(in the rows, 128 means zero)
Known rows, with every step that occurs
sunov tiga bozekam nugupum rofemal: [112 129 155  81 108 143 160 163 152 128 100 124 117  88 111 205 150  99
 138 141 138  41 135 179 146 121]
vegefez tiga sunov vorar rofemal nugupum bozekam: [118 130 132  79 144 144 183 146 112 125  78 137 111  74 119 173 131 126
 140  95 142  93 139 181 137 161]
vegefez nugupum bozekam tiga: [116 111 133  87 112 149 145 180 123 106 103 116 115  95 100 138 130 123
 134 120 142  67 143 208 135 106]
bozekam nugupum rofemal: [104 131 141  86 110 146 173 136 157 137  94 126 116  98 121 200 142  86
 143 157 139  50 133 182 138 120]
bukisel vegefez tiga sunov vorar: [113 120 165  99 151 111 171 154 145 143  93 121  77 149 138 140 158 119
 146 124 149 132 116 197 149 151]
sunov tiga: [128 118 134 108 135 120 131 165 105 139 103 107  89 124 132 130 144  87
 137 124 138  74 137 176 150 117]
tiga bozekam nugupum rofemal vorar sunov: [ 93 100 131  83 123 122 200 191 147 159 109 141 100 118 109 192 121  99
 128 105 140 107 118 192 146 134]
bukisel vegefez nugupum rofemal: [100 126 149  90 132 126 119 133 142 147  84 149 103 102 111 164 168  75
 143 146 164  47 147 190 141 137]
vegefez tiga: [121 102 109  89 119 136 111 179 100 151  99 103  91 117 126 116 145 117
 136 115 139  69 141 177 146 115]
vorar sunov tiga bozekam nugupum rofemal: [110 125 161  75 112 135 170 176 156 133 105 130 113  95 108 208 149  99
 138 134 136  60 133 185 145 127]
vegefez tiga bozekam nugupum rofemal vorar: [100 104 111  86  98 154 177 177 140 148 100 120 111  98 105 171 123 105
 126 101 138  45 124 177 150 102]
vorar rofemal nugupum bozekam: [116 138 113  94 142 152 179 129 104 123  75 140 120  61 123 187 122 111
 138 115 147  72 145 170 136 157]
bozekam tiga vegefez nugupum rofemal vorar: [ 91  92 121  85 105 144 146 173 133 156  99 129 108 118  99 160 135  90
 127 105 149  61 126 202 141 110]
sunov vorar rofemal nugupum bozekam: [117 145 127  96 149 151 188 123 113 119  74 141 119  66 127 180 127 114
 141 116 148  79 138 170 137 159]
sunov vorar rofemal: [ 91 143 141 107 163 143 172 138  88 131  81 143 112 115 148 153 132  78
 145 174 166 101 118 171 149 154]
vegefez nugupum: [108 126 132 114 134 118 110 146 100 135  86 133  97 108 120 137 138 109
 138 144 171  83 140 209 136 138]
bozekam nugupum rofemal vorar sunov: [ 91  98 127  82 125 121 206 180 149 164 108 139  97 127 114 179 118  88
 132 108 136 112 119 193 141 129]
nugupum rofemal vorar: [ 94 105 105 104 114 150 174 145 139 158  94 133 106 114 115 168 135  77
 129 118 147  46 121 169 149 109]
tiga sunov: [108  99 136 105 134 109 168 151 122 152  96 124  83 140 129 190 142 109
 139 134 151 120 122 210 144 159]
vorar rofemal nugupum bozekam tiga: [114 124 124  82 113 165 178 179 110 116  98 110 118  83 113 157 116 108
 133 122 132  68 147 194 136 121]
bozekam tiga sunov vorar rofemal nugupum: [102 150 144  96 137 145 198 161  89 148  81 116  98  99 144 167 113  88
 139 141 145 112 137 202 137 167]
bukisel vegefez nugupum rofemal vorar sunov tiga: [111 100 148  81 141 100 152 195 125 158 109 130  82 132 110 123 139  77
 133  85 137 100 137 191 148 120]
vegefez nugupum rofemal vorar sunov tiga bozekam: [116 107 155  89 129 116 128 213 117 135 110 136  99 100  99 172 152 117
 124  97 153  73 132 187 158 137]
nugupum rofemal: [102 122 136  97 125 143 142 130 148 147  92 137 109 108 122 189 170  73
 142 156 150  39 134 170 143 128]
nugupum rofemal vorar sunov tiga: [112  98 141  84 135 110 162 196 127 158 113 123  86 135 115 135 139  77
 132  89 130  98 129 182 148 115]

Rows
[115  84 132  81 123 111 145 181 113 158 101 112  78 141 120 157 147 123
 137 106 140 115 129 209 144 145] | vegefez tiga sunov
[115  83 132  73 117 137 120 169 121 137 107 111 114 126 114 198 145 130
 133 119 140 105 129 213 135 140] | nugupum bozekam tiga vegefez
[ 88  81 137  69 123 116 168 202 141 168 113 139  96 138 101 171 131  93
 129  97 141 121 121 215 138 132] | bozekam tiga vegefez nugupum rofemal vorar sunov
[111  99 148  82 135 104 151 201 122 154 111 128  85 132 108 126 139  81
 132  86 135 100 133 193 145 116] | vegefez nugupum rofemal vorar sunov tiga
[102 155 140 104 145 140 197 145  88 151  76 124  96  97 149 176 118  86
 141 143 151 115 134 193 138 177] | tiga sunov vorar rofemal nugupum
[109 125 173 108 140 123 192 159 151 129 100 116  86 151 135 155 150 114
 144 143 147 133 109 211 144 141] | bozekam tiga sunov vorar
[113 103 144  80 128 112 177 200 130 152 115 118  89 130 114 140 125  84
 133  90 124 101 129 188 146 111] | bozekam nugupum rofemal vorar sunov tiga
[115 137 134  90 148 142 195 132 115 122  75 143 114  75 124 190 127 118
 141 109 148  96 135 181 136 168] | tiga sunov vorar rofemal nugupum bozekam
[113 123 173 102 143 125 195 155 158 120  98 123  93 140 128 160 151 123
 144 130 145 128 110 208 143 142] | nugupum bozekam tiga sunov vorar
[110  94 131  65 119 144 131 174 101 142 100 112 118 113 117 202 133 122
 133 118 139 109 135 214 133 152] | vorar rofemal nugupum bozekam tiga vegefez
[108 100 142  76 121 133 192 184 114 133  99 119  99 116 111 184 124 115
 135 112 136 115 134 221 138 150] | vorar rofemal nugupum bozekam tiga sunov
[107 132 148  87 108 148 165 151 154 129  96 129 120  86 114 217 148 102
 138 152 144  42 133 180 145 129] | tiga bozekam nugupum rofemal
[108  92 143  92 115 122 175 185 124 143 109 108  86 144 118 174 135 110
 135 131 138 117 126 225 142 138] | bozekam tiga sunov
[111  75 145  66 131 105 119 185 122 171 112 122  95 151 116 189 154 100
 132  94 136 125 123 207 141 145] | nugupum rofemal vorar sunov tiga vegefez
[123 128 129  88 106 139 163 182 118 124 101 102 106  85 123 179 110 145
 134 130 140  77 138 189 150 129] | bukisel vegefez tiga bozekam nugupum
[ 99 105 158  71 115 131 103 160 137 146  96 136 112 114 101 182 171  92
 139 138 156  63 139 212 134 133] | bozekam tiga vegefez nugupum rofemal
[102 109 121  93 103 150 185 172 142 144 101 122 110 101 107 175 122  95
 126 104 138  48 123 175 151 103] | sunov tiga bozekam nugupum rofemal vorar
[114 131 138  84 120 163 186 175 120 112  97 111 117  88 117 150 122 111
 136 124 133  78 140 194 137 122] | sunov vorar rofemal nugupum bozekam tiga
[123 127 128  89 101 143 160 185 116 120 103 100 110  85 121 181 112 149
 133 131 138  76 133 192 147 125] | vegefez tiga bozekam nugupum
[ 91  95 118  92 115 139 145 154 132 160  94 137 107 116 105 168 139  90
 129 107 155  63 123 194 142 120] | tiga vegefez nugupum rofemal vorar
[126 135 142 100 109 135 170 180 118 114 104 102 108  88 123 187 111 134
 133 133 138  79 132 192 149 126] | sunov tiga bozekam nugupum
[119 123 139  92 109 130 190 196 124 124 110 108 105  96 117 184 100 134
 129 113 134  95 126 196 150 124] | rofemal vorar sunov tiga bozekam nugupum
[102 163 132 109 146 147 188 139  85 149  74 123 101  89 152 166 115  81
 141 151 152 100 137 183 139 169] | sunov vorar rofemal nugupum
[ 96 111 113  97 102 155 189 161 144 145  98 127 113  98 109 187 120  97
 127 114 143  46 120 176 149 109] | tiga bozekam nugupum rofemal vorar
[ 92 126 161  84 157 135 179 166  96 119  84 146 112 114 124 152 132 100
 144 144 163 120 121 201 143 156] | vegefez nugupum bozekam tiga sunov vorar rofemal
[120 104 131  86 139 124 114 133 121 118  84 148 118  90 102 180 148 143
 139 104 162  88 137 201 132 150] | tiga vegefez nugupum bozekam
[121 107 141  99 132 119 140 209 109 136 112 125  95 106 112 173 142 120
 123 102 149  82 127 179 162 138] | rofemal vorar sunov tiga bozekam
[101 123 149  92 125 132 118 139 139 141  88 146 109 102 108 169 169  82
 142 149 162  46 141 192 137 130] | vegefez nugupum rofemal
[122 107 146  94 144 102 148 189 113 150 112 117  82 136 127 134 140  86
 136 110 133 111 134 188 147 126] | vorar sunov tiga
[104 146 138  92 141 140 185 160  84 155  78 117  94  98 144 158 119  94
 140 129 145 112 138 193 138 171] | vegefez tiga sunov vorar rofemal nugupum
[ 93 126 155  87 157 140 192 161 100 122  86 142 113 117 131 162 132  95
 144 149 157 117 118 191 146 155] | nugupum bozekam tiga sunov vorar rofemal
[115  99 143  83 116 129 190 181 131 134 103 112  94 119 110 185 129 123
 134 107 133 114 133 224 136 146] | rofemal nugupum bozekam tiga sunov
[ 88  85 134  76 132 110 165 183 140 173 107 147  95 136 107 179 135  92
 130  99 147 123 119 206 138 142] | tiga vegefez nugupum rofemal vorar sunov
